What can hang from each mark:
z_438: z_166 z_224 z_745
z_224: z_438 z_846 z_972
z_431: z_846
z_977: z_242
z_166: z_242 z_438
z_972: z_224 z_745
z_123: z_972
z_745: z_438 z_846
z_242: z_166 z_977
z_846: z_224 z_431 z_745 z_947

Known rows, with every way that one mark hangs from another:
(z_431 z_846): [ -2   6   2   1  -1   2   4   3  11   5   7  -6   3   1   4   0   0 -12
   4  -3  -3   6  10   0   0 -10   2  -2  17  -4   1  -2 -14   7  -1  14
  -6  -4  -2  -6   1  -4  -1  -7   1  -5   2  -3  -7  -1  -2   7  13  -3]
(z_123 (z_972 z_224)): [-14 -19   3  -6  -1  15   4   5  16   3  12  -3  -5  -9 -10  -1   8  -2
   6   3   1 -11  23 -11   1  -8  -3   6  21   2  -3  -8   9  22  -8  -8
  -6 -13  -4  13   2  -9  -6   7  -3   7 -12   1  -2 -32  -1 -24  -3   1]
(z_224 z_438): [ 23  -3 -13   2  -9   5  -7   9  -8   2  -6   8   0  -7   1   4  -1   9
   5  -1   3  -2  -6   6   1  -4   6  -1 -18  -1  -2   4  -9  -5  -5  -3
   1   8  -4  11   4  -5  -3   5  -3   2   8   4 -16 -10   1  -2   2  13]
(z_123 z_972): [  1 -11   4  -6   1   8   1  -1   8   4   5  -4  -1  -5  -8  -1   4   2
   4   3   1  -9  13  -2   0  -3  -3   3  15   4   0  -6   3  15  -6  -1
   0 -12  -6   8   5  -6  -1   3  -1   7  -8   3  -4 -20  -1 -12  -8   2]
(z_745 (z_438 z_224) (z_846 z_431)): [ 14 -13  -9  -2 -11   2  27  11   4   5 -12  -5  -2  -3   2   0   7 -14
   6 -11   0  14  -5   9  18  -6   4   5  -4 -13  -6 -10  11   3 -13 -18
  -5 -11  13  12   4  -4  -4 -10   7   7   2   3  25 -20   4  15  33   2]
(z_972 (z_745 z_846)): [ 33  -8   3   9  -8   3  17  -4   0   1  11  -1   2  -7  -3   2  11 -10
   7 -11   3  -5 -14   4   8  -2  -8   5   5   0  -2   0  -1   2  -5 -11
  -2  -8  -7   4   8 -10   0   1   6   2  10  -2   4 -41  -4   9   3  -3]
(z_123 (z_972 (z_224 z_846))): [-12 -23   7  -6  -4  15   8   6  20   5   0  -8  -2 -10 -11  -2   7  -4
  10   0  -1 -10  23 -10   4 -10  -1   5  20   2  -1  -9   6  19 -11 -13
  -9 -12  -3  10   4 -14  -8   2   0   5 -13  -1  -4 -30  -5 -16   2   0]
(z_224 (z_438 z_166 z_745) (z_846 z_431 z_947) z_972): [ 33 -15 -27   6 -14   6  14  20   0  19 -47  -6  12  -1  10 -10  -1 -11
  22  -4  -2   1 -12  21  10 -13  11  -2 -35  -4  -4   2 -31  16 -16  -9
  -5   4   3  -7  22 -25   1 -17   6  -4  15   4 -23 -33  -2 -10  23  12]
(z_846 (z_224 z_438 z_972) z_431 z_745): [ 18  -4 -52  16  -3   7  -6   5  -3  10 -42  -7   4  -2   5  -5   2  -7
  14 -18  18  13   7   6  -9 -18  19   2 -14   1  -2  -8 -27  32  -5 -16
   2 -13   0  35   4 -13   3 -16   8   1 -16   1 -56 -17  -8   0  19  16]
(z_745 z_438 (z_846 z_224 z_431)): [ 24 -11 -14   2  -7   3  22   6   6   9 -34  -9  -4  -5   6   2  12 -13
   6 -13  -2  12   4   4   7  -5   5   3  12 -11  -1  -9   0   2 -12 -20
  -5 -12  12  16   2  -4   4 -11   9   5   1   2   2  -6   2  18  31  10]
(z_972 z_745): [ 23  -2  -1   8  -7   5   9  -4   0  -1  18   2   0  -5  -3   2   6  -3
   3  -7   4  -9  -9   1   3  -2  -6   6   0   2  -2  -1  -1   6  -3  -5
   1  -3 -10   3   8  -7  -2   4   3   4   6   0  -6 -44  -6  -9  -9  -2]
(z_431 (z_846 z_224 z_745 z_947)): [-16  12 -20   9   3   2   8   4  10  11 -26 -12   3   1  12  -5   9 -18
  11 -10   3  20   3   1   0 -14   8  -5  32  -7  -2  -9 -23  17  -3   7
  -3 -22   3   2  10 -10   2 -19  10  -4  -8  -8 -35  -8  -4  24  26   5]
(z_431 (z_846 (z_745 (z_438 (z_166 z_242) z_224)) z_947)): [ -3  10  -6   6  -4   7  15   8  10   6  -8  -6  -2   2  16  -5   4 -16
   9  -8  -2  18  -1  10  17 -12  12  -4  18  -8  -4  -9 -13  20  -8  14
  -1 -12   8 -15  14  -8  -2 -11   7   0   3  -6 -19 -13   0  20  23   5]
(z_977 (z_242 (z_166 z_438))): [-13  10   6   4   1   6 -17  -4  -6  -5  10  14 -16   1   9   3  -2   8
 -14  -6  -4 -10  -9   7  -3  -3   3  -2 -24   7   2   3  10 -15   0  -7
 -16  10   9 -27   9   2  -6 -11  -4   3  -7  -1  -5  25   1  -3 -15 -10]
(z_123 (z_972 (z_745 (z_438 z_166) (z_846 z_431 z_947)))): [ 28 -17   1   0  -9  14  23   2  11   8   0  -4  -5  -8  -1   0  14  -8
   9   0  -2 -11  10   6  12  -4  -3   6  14  -2  -2  -8  -5  17 -16 -11
   2 -20  -5   2  19 -12   0   4   4  13   1   5  -1 -58   1  -6   2   9]
(z_224 z_972): [ 13  -5  -6   4   2   3  -7   2   1   3   8   3  10   4  -5  -6  -5   4
   6  -4   3  -6  -2   3  -6  -4  -4   5   0   3   3   1  -3  28  -2   4
  -3   5  -2   6  -9  -9   0   0  -2  -1   6  -1  -4 -16  -4 -26   6  -4]
(z_745 (z_846 (z_224 (z_438 z_166) z_972) z_431 z_947)): [ 30 -11 -27   9  -2   0  15  10  -1  21 -55  -5   7  -1  14  -1  12 -18
  13  -2   2  17   1  12   3  -9   2   0 -11  -5   0  -2 -23   4 -11 -20
  -7 -18  11  12  10 -12   7 -15   9  -3   6  -1 -11 -18   7  10  37  15]
(z_166 z_438): [  8   1  -5   2  -4  -1  -2   3  -6  -5   7   4   6   1  -1  -4  -5   9
  -6  -1  -1  -7  15   8  -6  -2   1  -4  -9   5   3   7 -17  -6   1 -10
  -3  -5   3  -9  10   4   0   0  -6   7  -4  10   0   7  -5 -20  -7   0]
(z_745 z_438): [ 9  0  1 -1 -6  7  8  5  3 -5  6  1 -7 -3  1  1  0  7  0 -4 -4 -2 -4  3
  6  4  4  2 12 -7 -1 -3  8  4 -8  1  3  5  3  2  0  0 -2  4 -1  9  6  4
  5 -8  0 -1  5  6]
(z_224 z_438 (z_846 z_431) (z_972 z_745)): [ 53 -23 -26  15 -22   9   6  11   5  15 -21  -1  15  -4  -6  -1  -1  -5
  23 -11   7  -9  -7  11   1 -17   6   6 -36   1   3   2 -27  20 -12 -18
  -8   7  -8  16  12 -27  -4 -11   5  -3   9  -1 -33 -50 -10 -16  16   7]
(z_431 (z_846 (z_224 z_438) z_745 z_947)): [ -3  10 -25  10  -2   4   7   9   6  12 -29  -9   3  -1  13  -4   8 -14
  13 -11   4  19  -1   5   1 -16  12  -6  22  -7  -3  -7 -27  14  -5   5
  -3 -18   1   8  12 -13   0 -17   9  -3  -4  -6 -43 -12  -3  24  27  11]
(z_166 (z_242 z_977)): [ 12   5  13  -3   0  -2 -11 -12   1   8 -22   7  -8   3  12   9   1  -6
  -8   1   9  -6 -13   7   3  -4   4  -2 -23  15   3   3  31   5   2   5
 -12  11  13  -7  -3  -4   3   1   4  -5  11 -10  -5  21   4  13 -15   3]
(z_224 (z_438 z_166) z_972): [ 47 -11 -16  10 -10  12 -12  11  -8   3  -3   9   5  -3   5  -2  -9  15
  10  -1  -1  -7  -3  17   3  -4   5   4 -19   4   1   5 -11  21  -9   7
   1  14  -2   3  -4  -9  -1  13  -8   0  24   6 -22 -20  -4 -39  10  18]
(z_846 (z_224 (z_438 z_166) z_972) z_431 z_745 z_947): [ 14   0 -55  17  -1   7   6  11  -2  18 -66  -6   3   2  19  -8   8 -14
  18  -7  13  23   4  13  -1 -16  20  -2 -18  -3  -3  -8 -42  26 -11 -16
   5 -23   8  21  18 -15   6 -19  10   1  -9   0 -57 -31   1   5  31  24]
(z_166 z_242 (z_438 z_224 z_745)): [  3   1  -3  -5  -2  -5   4   6 -15   2  -5   8   3  -3   9  -4  -4   0
 -12 -13   6  -6  -2  16   8 -12  -2   0 -31  11  -9   2  20   5   2  -4
 -14  -1  15  -7  17  -2  -5  -8   1   8   1  11   9   4  -7 -28 -16 -13]
(z_972 (z_224 (z_438 z_166) (z_846 z_947)) z_745): [ 21 -22  -5  14 -20  20  21  13  13   5  -6  -1  -3 -14   4   3  12  -7
  17  -6  -2  -7  -1   0  16 -11   2   6  -7  -4  -4  -2 -10   5 -16 -23
 -11  -1  -4   1  17 -22 -11   7   2   0  15  -2 -17 -68  -7 -21  14   9]
(z_846 (z_224 (z_438 z_745) z_972) z_947): [  6   0 -34   4   2   1   6  12  -9  19 -45   1   9  -2  12  -4   7  -1
  11  -7   7   8 -15   7  -5  -9   0  -1   5  -3  -5  -4  -8  16 -10  -8
  -5 -10   5  19  11 -18   1 -15   7   2   6   3 -32 -31   2 -18  20  10]
(z_242 (z_166 (z_438 (z_224 z_846) z_745)) z_977): [-11  12   4  -4  -6  -4 -14  -7   2   3   7   5  -1  -1   4   6  -6   3
 -14  -5  10 -14 -13  17   2  -8   5  -7 -26  10  -3   3  30 -11  -3 -14
 -26  -1  11 -19  12  -7  -8 -16   4   8   3  -1  -6  30   2   3  -9  -7]

Rows:
[ -7  -7 -15   3  -9  -4  11  10  -3   6 -15  -1  10   2   1  -5  -6  -2
  -1  -2   2   4  14  10   4 -10   3  -3 -21   0  -1  -1 -13  -6  -3 -23
 -10 -14  11  -5  19  -4  -6 -15   0   7  -9  10   2  -9  -5 -18  13  -3] : (z_166 (z_438 (z_224 (z_846 z_431 z_947))))
[ -3   8 -21   2   0   1  10  11   5  16 -28  -9   4  -2  14   0   9 -14
   9  -7   0  13   0   4  -1 -14   2  -5  19  -8  -4  -5 -20   6  -6   6
  -8 -14   2   4  13 -12  -1 -17   8  -3   3  -1 -27 -17   1   6  23   6] : (z_431 (z_846 (z_224 (z_438 z_745)) z_947))
[ 23  -7  -4   1 -15   4  12  13  -2  14 -52  -4  -1  -6  19   1   4  -7
  10  -2  -4  -2 -26  21  19  -6  14  -8 -29   0  -5   2   0  -9 -13  -3
  -9  10  10 -17  24 -20   0  -8   8  -3  23  -1 -17  -5  -1  16   7  17] : (z_224 (z_438 (z_166 (z_242 z_977)) z_745) (z_846 z_947))
[ 17   7   8   0  -5  -3 -13  -8  -5   4 -15  12  -2   3  12   6  -4   3
 -14  -1   9 -13   6  16  -3  -6   4  -6 -32  19   5   9  15   0   2  -4
 -16   5  15 -15   8  -1   3   0  -3   3   5   0  -5  30  -1  -8 -23   3] : (z_166 (z_242 z_977) z_438)
[ 41 -12  -8   8  -8   7  11   2   4   4  12   3   8   0  -6  -4   4  -5
  12 -13   4  -8  -6   8   2  -6  -5   9   1   0   1  -1  -4  32  -9  -7
  -3  -2  -4  11  -1 -15   0   0   3   4  12  -1  -1 -50  -4 -17  12  -3] : (z_224 (z_972 (z_745 z_438 (z_846 z_431))))
[ 21 -13   5  -1  -8  14  11  -1   9   2  21  -1  -5  -9  -9   1   8   4
   6  -4   2 -18   6   0   5  -3  -4   8  22   2  -2  -8   7  23 -11  -4
   3 -11 -11   9  11 -11  -3   8   1  14  -2   5  -8 -52  -4 -19 -11   4] : (z_123 (z_972 (z_745 z_438)))
[ -2  -8 -10   7 -11  -1   6   9  -5  -2  -3  -2  10  -1  -3  -8  -9   5
  -2 -10   3   0   8  10   6  -9   6  -3 -10   2  -3  -1  -5   2   0 -16
  -7 -10   7  -3  13  -4  -7 -10   0   8  -9   9  -3   1 -13 -18   7  -4] : (z_166 (z_438 (z_224 (z_846 z_745))))
[ 42 -12  -7   8  -4   3  -1   0  -4  12 -39  -2   4  -6  11   4   6  -3
   4 -10   4   3 -11  12   4  -7   1   2  -1   5   1  -1  13  10  -8  -7
 -13  -1  11  11  -7 -12   4  -3   5  -5  19  -4 -13   3  -2   1  22  14] : (z_745 (z_846 (z_224 (z_438 (z_166 (z_242 z_977))) z_972)))
[ 14 -27  -5   3 -14  20  14   8  18   9   4  -4  -1 -15 -12   2  12  -7
  16  -4   5 -15  19  -6   6 -15  -1   8   5   2  -3  -7  -4  23 -15 -22
  -8 -12 -11  18  14 -21  -9   4   1   7  -8   2 -17 -66  -7 -22  -1   5] : (z_123 (z_972 (z_224 z_438 (z_846 z_431)) z_745))
[ 14 -19   8  10 -17  22  29  10  20   2  -3  -2  -9 -12   7   3  12 -11
  12  -8  -7  -7   0  -1  21  -8   2   8   9  -5  -3  -7   9  14 -18 -17
 -11  -1   5  -6  16 -18 -10   6   4   3  15  -4  -3 -65  -8 -17  15   4] : (z_972 (z_224 (z_846 z_947)) (z_745 (z_438 (z_166 z_242))))
[ 17 -23   8  11 -20  23  24   8  20  -5  13  -5  -7 -13   0   3   9  -5
  11 -12  -6 -12   3  -4  19  -7   1  10  17  -6  -4  -8  10  16 -16 -17
  -9   2  -1   0   8 -16 -10  10   1   5  13  -1  -3 -62 -13 -27  13   4] : (z_972 (z_224 z_846) (z_745 (z_438 z_166)))
[ 38  -4  -3  -2 -10   5   0   7 -12   5 -20   4  -5  -9  15   3   3   0
   2  -7   0  -7 -23  21  15  -4   8  -3 -26   4  -8   5  12  -3  -8   4
  -5  10   6  -6  10  -9   1   7   2   0  26   4  -6   3   1   5  -5  17] : (z_224 (z_438 (z_166 (z_242 z_977)) (z_745 z_846)))
[ 15  -9   5   6  -5   6  -6  -1  -6   9 -10   5  -1   2  17   4 -12   5
  -6  -2   5  -1  -7  17  19  -7   3   8 -24  10  -4  -7  43  29  -3  12
 -15   7  21 -11  -8  -6  -6   5  -1  -1  26   0  -1  -7  -4 -43  10   8] : (z_438 (z_166 (z_242 z_977)) (z_224 z_972))
[ 25  -9 -21   3  -3   2  27  10   6  16 -45  -7   2   1  10  -2  15 -17
  13  -8  -2  16  -2   8   6  -6   3   2  12 -12   0  -8  -8  11 -16 -21
  -6 -17  15  14   8 -11   6 -18  11   4   3   0   0 -27   7  16  40   9] : (z_745 z_438 (z_846 (z_224 z_972) z_431 z_947))
[  9  -1  -5  -4  -3  -4  10   7  -9  -5   5   0   9  -3  -1 -10   3   0
  -2 -10  -2  -7   2  13  -1  -3  -4  -6  -2   2  -5   6 -11  -4  -2 -11
  -5  -9   1  -9  16  -1   2  -6  -1   8  -1  12  14   6  -5  -9  -8  -7] : (z_166 (z_438 (z_745 z_846)))
[ 12   3 -21   7  -1   3   1   5  -6  20 -61   2  -5  -3  25   8   7  -1
   1   4   4  10  -8  11   4  -4   8  -4  -7   1  -1  -3   1  -5  -9  -8
  -7  -7  16   4  12  -9   3  -6   5   0  13  -1 -37  -8   6  -2  17  26] : (z_846 (z_224 (z_438 (z_166 (z_242 z_977)))) z_947)
[ -6  19   6  -4  -2  -3 -20 -10   0   0  13   8  -4   1   5   7  -3   5
 -15  -1   8 -18  -8  18  -5  -4   4  -9 -24  13  -1   8  19 -12  -1  -8
 -20   1   8 -22  11  -2  -2  -9   1   8   3  -1  -7  37   7   6 -19  -3] : (z_242 (z_166 (z_438 z_745)) z_977)
[ -6  -7 -19  -2  -7  -5  16  14  -7   6  -7  -2  16   2  -1 -13  -5  -5
   3 -11   4  -2   1  15   4 -13  -2  -2 -18   0  -7  -1  -7  12  -4 -17
 -11 -12   9  -2  21 -11  -6 -20   3   9  -7  14   6 -17  -7 -30   7 -11] : (z_166 (z_438 (z_224 (z_846 z_431 z_947) z_972) z_745))
[ 17  -8 -13   7  -7  -1  10   8  -9   3   9   7  14   1  -3  -7  -4   5
   0  -8   5  -2   4  14   4  -9  -5   1 -10   2  -2   2  -7  11  -4 -18
 -10 -14   6   1  13  -7  -6  -7  -2   9   1  10   8 -29  -5 -34  10  -5] : (z_166 (z_438 (z_224 (z_972 (z_745 (z_846 z_947))))))
[  2 -16  -9  13  -9   7  13  11   1   7 -23  -7   8   1  10  -8  -9  -2
  10  -6  -2  12 -10  15  24  -8   9   3  -7  -4  -5 -12  10  26  -9   0
  -7  -7  14 -10   6 -14  -7  -8   5  -1  13   0  -9 -22 -11 -23  32   6] : (z_438 z_166 (z_224 (z_846 z_745 z_947) z_972))
[  0  13  -2  -1   1   0 -13   0  -2  -4  19   6  -1  -4   4  -2  -4   6
 -12  -5  -1 -10   1  12  -3  -4   1  -4 -19   7  -4   7  -5 -19  -1  -8
 -11  -1   3 -21  19   2  -3 -12  -1   8  -4   5  -5  18   0 -10 -10 -12] : (z_242 (z_166 (z_438 z_745)))
[ 18  -8  -1   7 -15   7  24   4   2   3   9   1  -1  -6  -1   3   6  -2
   7 -11   2  -4 -19   4  16  -3  -2   6   6  -8  -5  -8  11   9 -11 -11
  -2  -5  -1   5  14 -12  -8  -3   7  10   9   1  -1 -60  -5  -9   9   0] : (z_972 (z_745 (z_438 (z_224 (z_846 z_947)))))
[ 20  -7  -3   6 -13   8  17   2   0  -2  23   4  -4  -7  -4   4   4   2
   3 -13   4  -8 -15   4  13  -2  -2  10   8  -6  -6  -7  17  13  -8  -8
   0  -3  -3   9   7  -8  -9   5   4  11  10   4   0 -56  -6 -18   1   1] : (z_972 (z_745 (z_438 z_224)))
[ 13 -10   9   2 -15   9  11   5   4   2 -15  -1 -11  -4  13   6  -8   5
  -3  -6  -6   0 -11  13  25   0  12   4  -3  -2  -4 -10  39   8 -11   4
  -9   9  20 -12   1  -4  -7   3   3   6  20   2   3   0  -5 -10  14  13] : (z_745 (z_438 (z_166 (z_242 z_977)) (z_224 z_846)))
[-19  11   5   1   2   4 -14  -4  -7  -6  13  12 -15   0   8   0  -1   7
 -13  -9  -5 -12 -17   8  -2  -3   3  -3 -23   6  -2   2  12 -12   0  -5
 -16  11   8 -28  11   0  -6 -13  -3   3  -6   2  -1  24   1  -3 -20 -12] : (z_977 (z_242 (z_166 (z_438 z_745))))
[ -2 -23   8  -1  -8  21   9   6  21   2  -7  -7  -8 -11  -3  -3   7  -3
   9  -4  -4 -10  20  -4  12 -10   7   5  19   3  -2 -11  12  25 -13  -7
  -7  -8   1   5   7 -13  -6   6   1   6  -6  -2 -11 -27  -8 -15   2   6] : (z_123 (z_972 (z_224 (z_846 (z_745 (z_438 (z_166 z_242)))))))
[  5 -12 -15   7  -5   0  14   9  13  20 -40  -9  16   9   1  -8   0 -18
  18   1   0   6   3   6   0 -11   4  -1 -21  -2   7  -2 -27  20  -8 -14
  -9  -5   6  -2  12 -21   2 -24   9  -8  -4  -6 -13 -25  -1   2  28  -3] : (z_224 (z_846 z_431 z_947) z_972)
[ -4   6 -15   6   5   2   6   6  11  17 -22  -8   9   4  12  -3   5 -15
   8  -4   0  13   9   1  -4 -13  -2  -1  26  -5   2  -6 -18  21  -4   9
 -11 -15   5   4   4 -13   1 -19   7  -6   1  -5 -25 -15  -1  -5  30   1] : (z_431 (z_846 (z_224 z_972) z_947))
[ -7 -12 -16  -3  -6  10  15  18   5   6  -8   1  -2  -9   1  -2  15 -13
  13  -5   3   3   2  -1   6 -13   2   2  -9  -6  -9   0  -5   7 -11 -19
 -10  -6   1  17   9 -14  -8  -1   1   0  -2   0   4 -33   6  -3  13   2] : (z_972 (z_224 (z_438 (z_745 (z_846 z_431 z_947)))))
[ 29  -6  -5   6  -5  -1   4   4 -10   9  -9  12   9   0   9  -4  -4  -2
  -5 -10   7  -3   2  17   8 -14  -5   3 -29  13  -1   4   8  13  -3 -12
 -15  -6  16  -6  15  -8  -4  -7   1   4   7   4   1 -20  -5 -31   2  -7] : (z_166 z_242 (z_438 (z_224 (z_972 (z_745 (z_846 z_947))))))
[  2 -18   1   1 -14  14   6  12  10   4 -19  -2  -6 -12   7   3   5  -6
   8  -7  -1  -8  -3   3  13 -12   8   1 -12   1  -6  -1  17   6 -11 -10
 -17  11   7   1   4 -17  -8   3   1  -4  13  -3  -9 -13  -5 -11   7   8] : (z_972 (z_224 (z_438 (z_166 (z_242 z_977)) z_745) z_846))
[ 14 -24   8  -1  -9  20  20   4  18   1  21  -3  -6 -14 -11   0  16  -5
  11  -7   1 -16  13  -6  10  -8  -6  11  32  -2  -4 -10  13  26 -17 -16
  -6 -17  -9  18   8 -16  -7   9   1  12  -2   1   4 -67  -5 -20   1   1] : (z_123 (z_972 z_224 (z_745 z_438 z_846)))
[ 22 -25   0   2 -11  19  13   6  13   4  16   0  -2 -16 -11   2  16  -4
  14  -6   4 -15  10  -4   7 -12  -6   9  15   2  -4  -6   4  21 -15 -18
  -7 -15 -13  20  10 -18  -8  11   0   8  -1   1  -5 -66  -3 -20  -1   5] : (z_123 (z_972 (z_224 z_438) (z_745 z_846)))
[ 19 -22 -12  15 -20  19  25  14  15  10 -13  -3  -2 -13   5   4  13 -14
  19  -4   0  -4   7   2  15 -15   4   6 -19  -5  -4  -2 -19   5 -16 -28
 -10  -5  -3   5  22 -22 -10   2   3   0   8  -2 -17 -72  -5 -16  18  11] : (z_972 (z_224 (z_438 z_166) (z_846 z_431 z_947)) z_745)
[ 19  -9 -10   1 -15   5  17  18  -3  11 -43  -7   3  -8  13  -4   2  -3
  14  -2  -9   2 -24  17  17  -4  11  -8 -17  -7  -7   1 -16 -12 -14  -6
  -3   5   3 -15  26 -18  -1  -8   6  -1  17   5 -18 -14  -2  11  14  15] : (z_224 (z_438 z_166 z_745) (z_846 z_947))
[ 20   3 -19  13  -3   8   6  10   7  18 -20  -5   7  -2  15   1   5 -10
  11  -5  -1   9   6   7   0 -14   1   0  18  -4   0  -4 -24  19  -9   9
  -8 -11   1   1   9 -16   0 -11   5  -4  13  -1 -35 -35  -2 -16  29  11] : (z_431 (z_846 (z_224 (z_438 z_166) (z_972 z_745)) z_947))
